Each row was made from one path, in order. Every step used is in the known rows, and no mark comes twice. Write each row's path.
(in the rows, 128 means zero)
Known rows
pifer/girit/luted/tekezi: [125 121  90 119 138 135 141  33 116 113  57 138 129 108 159 114 107 110
 126 131]
leset/nuvi/girit/luted: [113 136 146 146 159 117 135  67 148 145  83 120 120 130  88 123 172 121
 130 128]
leset/nuvi: [119 130 134 139 127 133 130 102 145 123 124 121 121 163  91 132 131 143
 125 118]
pifer/girit/luted/leset/nuvi: [109 123 117 123 159 149 135   8 130 133  59 138 114 122  78 120 120 105
 132 144]
tekezi/luted: [125 120 125 124 115 132 133 148 104  98 157 114 131 145 133 120 127 139
 132 111]
pifer/leset/nuvi/girit/luted: [114 140 157 137 154 136 130  72 176 171  93 131 115 148  90 136 174 133
 149 123]
tekezi/pifer/girit/luted/leset: [116 123 107 124 159 130 122  30 128 104  41 140 122  98 107 117 110  98
 157 147]
nuvi/leset/pifer/girit/luted/tekezi: [121 107 107 103 150 142 128   6 111  79  71 172 121 142 139 123  88 110
 147 135]
girit/nuvi/leset/pifer/tekezi/luted: [132 115 136 114 124 129 111 133 116 115 154 171 140 149  97 124 117 130
 198 123]
nuvi/girit/luted/leset/pifer: [117 123 140 120 177 117 121  41 115 146 104 151 121 102  77 114 122 103
 152 151]
luted/tekezi/pifer/leset: [131 123 106 130 108 140 121 109 159 102 102 135 138 167 124 130  92 159
 167 111]
luted/tekezi/pifer/girit/nuvi/leset: [128 119  95 136 136 138 128  69 115  53  50 161 136 132 146 126 111 142
 153 147]
pifer/leset/nuvi/girit: [116 136 157 135 135 139 138 117 166 151 141 137 113 174  77 141 174 144
 137 121]
leset/nuvi/girit: [115 132 148 144 141 120 142 112 133 124 130 126 117 157  75 128 171 133
 117 126]
girit/nuvi: [132 139 124 139 138 126 119 114 134 142 106 133 133  98 139 126 135 146
 141 144]
luted/leset/pifer/tekezi: [129 114 125 105 130 126 119  98 123 160 150 168 134 134  45 119  84  98
 182 135]
tekezi/pifer/girit/nuvi: [125 136 111 140 138 116 120  77 133  89  73 148 119 106 143 125 137 136
 150 142]
nuvi/leset: [127 120 139 122 137 144 127 137 124 108 119 142 132 144 126 138 132 122
 133 137]
tekezi/pifer/girit/nuvi/leset: [124 127 121 134 148 133 119  90 129  70  62 162 123 123 140 135 141 130
 155 151]
girit/luted/tekezi: [129 124 100 131 134 132 129  60 130 131  68 120 144 112 147 114  99 128
 138 126]

Write each row's path
[124 130 121 118 145 121 119  48 121 111 120 170 108 111 135 125 120 133
 145 143] : leset/pifer/girit/nuvi
[125 130 119 140 141 124 125  75 160 125  61 133 136 137 124 122 133 137
 170 121] : nuvi/girit/luted/tekezi/pifer/leset
[114 127 125 135 158 145 123  42 144 153  71 119 129 124  67 121 111 122
 143 138] : girit/luted/leset/nuvi
[118 129 135 128 173 126 134  77 117 161  79 131 132  85  94 115 148  99
 137 157] : nuvi/girit/luted/leset
[131 118 123 118 101 124 134 170 113 132 162 131 142 147 101 117 131 111
 166 105] : pifer/tekezi/luted
[107 124 111 134 157 135 123   4 143  98  37 134 115 133  68 119 112 112
 154 137] : tekezi/pifer/girit/luted/leset/nuvi
[121 129 118 118 149 129 133  53 129 128  71 140 116  99 151 123 138  98
 129 136] : pifer/girit/luted
[119 116 111 108 143 139 124  46  82  93 142 162 115 117 106 111  99 136
 154 145] : tekezi/luted/leset/pifer/girit/nuvi
[120 108 123 107 130 137 120  93  91  96 173 138 125 149  83 114  82 135
 152 124] : tekezi/luted/leset/pifer
[131 130 136 134 147 142 119 125 130 123  97 147 136 115 136 136 139 139
 145 152] : girit/nuvi/leset
[130 120  96 142 113 121 125 102 129  76  91 123 143 149 125 118  89 147
 146 116] : luted/tekezi/pifer
[118 131 129 137 142 142 138  50 163 155  81 130 129 158  96 127 143 144
 146 119] : pifer/leset/nuvi/girit/luted/tekezi
[123 121 138 113 165 111 123  63 124 181 109 166 132 102  47 111 125  76
 186 146] : nuvi/girit/luted/leset/pifer/tekezi
[123 116 127 111 144 134 116  72 114 125 145 151 122 132  77 121  81 125
 149 141] : luted/leset/pifer
[109 118 138 135 140 137 148 109  96 107 152 118 126 163  47 115 150 136
 127 128] : tekezi/luted/leset/nuvi/girit
[113 115 124 129 124 150 135 100 108 104 146 113 130 169  60 118 109 146
 135 118] : tekezi/luted/leset/nuvi
[120 119 124 107 135 123 127  62 113  98 141 165 102 142 122 127 113 115
 132 128] : leset/pifer/girit
[129 127  84 141 127 122 128  60 119  72  59 147 133 116 147 117 107 148
 147 138] : luted/tekezi/pifer/girit/nuvi
[119 113 122 122 111 143 137 126 115 138 151 131 141 169  30 115 112 119
 168 114] : pifer/tekezi/luted/leset/nuvi
[119 132 138 142 118 138 113 103 188 112 112 130 118 193  80 142 124 162
 168 105] : tekezi/pifer/leset/nuvi
[122 114 119 119 127 146 133 129  90 110 149 120 137 133 100 114 108 131
 138 130] : tekezi/luted/leset
[130 113 128 108 105 115 122 133 113 118 184 150 130 162  86 116 105 117
 180  99] : leset/pifer/tekezi/luted
[132 120 131 110 118 113 117 118 139 149 157 163 129 145  80 124 105 106
 177 117] : leset/pifer/tekezi
[115 116 137 127 126 130 149 134 104 140 157 134 137 163  18 112 153 109
 159 121] : pifer/tekezi/luted/leset/nuvi/girit
[115 105 115  96 133 141 133  62  77  78 162 157 111 145  93 113  91 117
 141 129] : tekezi/luted/leset/pifer/girit
[129 104 139 103 114 132 120 144 109  99 175 164 134 180  84 126 109 111
 186 108] : nuvi/leset/pifer/tekezi/luted
